Each row was made from one walk, in order. Every step used is in the known rows, and no mark comes twice. Write each row's walk.
In the rows, 128 means zero.
Known rows
voge -> lipeg -> fudoru -> zopeb: [146  91 102 141 121 152 160 130 113 202 123 176 146 126 111 170  81 127
 172 142 114 112 109]
lipeg -> fudoru -> zopeb: [125  89  83  84 124 127 149 135 137 168 126 155 111 143 119 163 100 108
 127 125  98 121 148]
gova -> fudoru -> zopeb -> voge -> lipeg: [ 86 146 107 143 146 159 158 120 155 131 143 155 145 145 140 175 162 177
 167 151 111 103  87]
voge -> zopeb -> fudoru: [124 127  81  95 172 143 110 132 111 117 143 120  93 149 107 131 145  91
 134 146 134 113  98]
voge -> zopeb -> fudoru -> lipeg: [149 133  63 112 194 160 156 107  96 151 148 156  94 167 114 162 153 129
 165 170 131 122 128]
voge -> zopeb: [112 116 109  88 157 140 106 133 107  77 137 125 116 126 105  65 150 106
 138 121 125 130 149]
zopeb -> voge -> lipeg -> fudoru: [113 113 106 133  86  94 136 123 158 188 117 125 146 134 124 148  88 125
  99 138 154 110  87]
pagos -> voge: [124 104 165 132 107 107 103 128 169  64 121 126 115 108 131  69 141 114
  90  77 166 122 160]
voge -> lipeg -> fudoru -> pagos: [177 115 167 146  87 112 156 131  95 174 123 126 178 114 122 146  75 141
 144 147 149 162 117]
pagos -> fudoru -> zopeb -> voge -> lipeg: [100 144 116 162 138 185 135 119 137 154 113 178 140 121 140 188 113 203
 154 144 182  77  86]
magisiv -> fudoru -> zopeb -> voge -> lipeg: [ 81 175  86 173 120 181 117 156 108 159 121 154 104 132 143 195 142 143
 179 149  76  88  65]
gova -> fudoru -> lipeg -> voge -> zopeb: [116 135 116  97 221 147 151  96 171 140 169 123 152 148 121 129 164 168
 151 155 107 132 155]
zopeb -> fudoru -> lipeg -> voge: [149 130  92  95 165 117 140 103 175 199 143 121 102 168 142 204 140 128
 109 138  99 117 134]
gova -> fudoru: [144 135 145  77 113  79 144 121 164  42 132 118 126 149 132  85 184  93
  97  94 104 159 164]
zopeb -> voge -> lipeg -> fudoru -> gova: [111 128 103 169  64  88 146 118  97 182  83 133 155 120 123 110  84 116
 112 137 115 129 105]
fudoru -> pagos -> voge -> lipeg: [155 118 219 204 107 149 120 133 114 105 131 130 170  82 137 108 110 177
 155 122 194 139 117]
pagos -> fudoru: [157 135 154  99 104 102 122 121 147  67 107 141 124 122 130 102 134 120
  82  88 176 130 163]
lipeg -> voge: [115 112 136  68 126  91  95 129 192 125 133  85 123 131 135 106 137 102
  83  87  97 121 154]
zopeb -> fudoru -> pagos -> voge: [144 130 171 151 126 135 112 141 141 114 142 106 120 122 147 158 123 150
 108 133 182 131 113]
lipeg -> voge -> zopeb: [ 88 109 117  77 185 139  81 131 164 129 153  91 128 119 111  88 128 124
 126 122 119 105 129]
pagos -> voge -> lipeg -> fudoru -> zopeb: [131  78 139 196 131 174 145 126 144 198 131 182 153  98 110 157  60 155
 167 135 175  90  94]
gova -> fudoru -> pagos -> voge: [139 139 218 142 121 114 136 129 164  48 150 107 157 111 148 101 156 169
 110 116 168 163 157]

Write each row's walk
[ 97 117  89  86 202 150  85 134 163 171 162  86 109 144 110 151 120 111
 121 147 123  90  81]
lipeg -> voge -> zopeb -> fudoru
[162 173 107 126 110 115 149 132  94 103 113 152  89 152 142 149 166 104
 138 117  63 157 173]
magisiv -> fudoru -> lipeg
[145 137 136  87 159  98 161  95 198 133 151 118 143 160 145 148 171 152
 110 123  90 146 177]
gova -> fudoru -> lipeg -> voge
[167  95 134 135  88  93 148 122 128 165 113 143 155 122 106 118  85  89
 125 119 139 134 115]
voge -> lipeg -> fudoru
[122 142  80 130 147 142 121 129  51 115 111 127 102 131 107  88 141  87
 145 142  99 131 119]
voge -> zopeb -> fudoru -> gova
[ 99 136  87 120 180 142  96 125 103 168 126  88 115 124 111 112 122  98
 134 146  88 108 103]
lipeg -> voge -> zopeb -> fudoru -> gova
[130 121 198 143 110 124 108 138 137  73 135 110 140  99 145  99 129 163
 110 106 176 150 163]
fudoru -> pagos -> voge
[153 151 182  87 111  96 150 131 134  52 145  99 150 140 148 112 176 144
 117 121 114 188 165]
gova -> fudoru -> pagos
[ 72 107  55  85 125 125 137 131 167 189 128 139 105 158 136 186 103 138
 103 144 109  97 121]
lipeg -> fudoru -> zopeb -> voge
[137 182 124 141  63  97 116 151  52  68  79 122  97 117 135  70 160  53
 118  90  38 164 161]
magisiv -> fudoru -> gova
[109 120 178 154 164 174  97 139 110  80 156 111 147  89 122  81 123 183
 151 142 194 132 140]
fudoru -> pagos -> voge -> zopeb
[149 144 101 123  92  91 134 126  77 106  90 123  94 143 128 106 149  64
 107 107  79 148 142]
zopeb -> fudoru -> gova
[152 165 218 228  92 161 106 155  89 105 131 126 150  78 144 130 116 153
 166 132 158 140  97]
magisiv -> fudoru -> pagos -> voge -> lipeg
[106 128 118 183 158 161 104 125  83 111 115 133 109 104 105  73 120 110
 138 138 157 107 106]
pagos -> voge -> zopeb -> fudoru -> gova
[ 60 128  68  86 130 145 117 134 152 123 127 138  91 153 148 160 155 150
 122 123  93  98 135]
fudoru -> zopeb -> voge
[158 145 136  96 115 110 130 140 108 117 133 100 109 150 146 171 142 125
 114 140 125 154 127]
zopeb -> fudoru -> pagos
[142  99 184 140 100 106 124 136 153 137 137 114 153 104 133 125  77 154
  91 126 190 148 147]
lipeg -> fudoru -> pagos -> voge
[163 114 132 170  64  87 158 119  66 163  79 151 163 108 105  78  81  83
 138 118 107 155 135]
voge -> lipeg -> fudoru -> gova
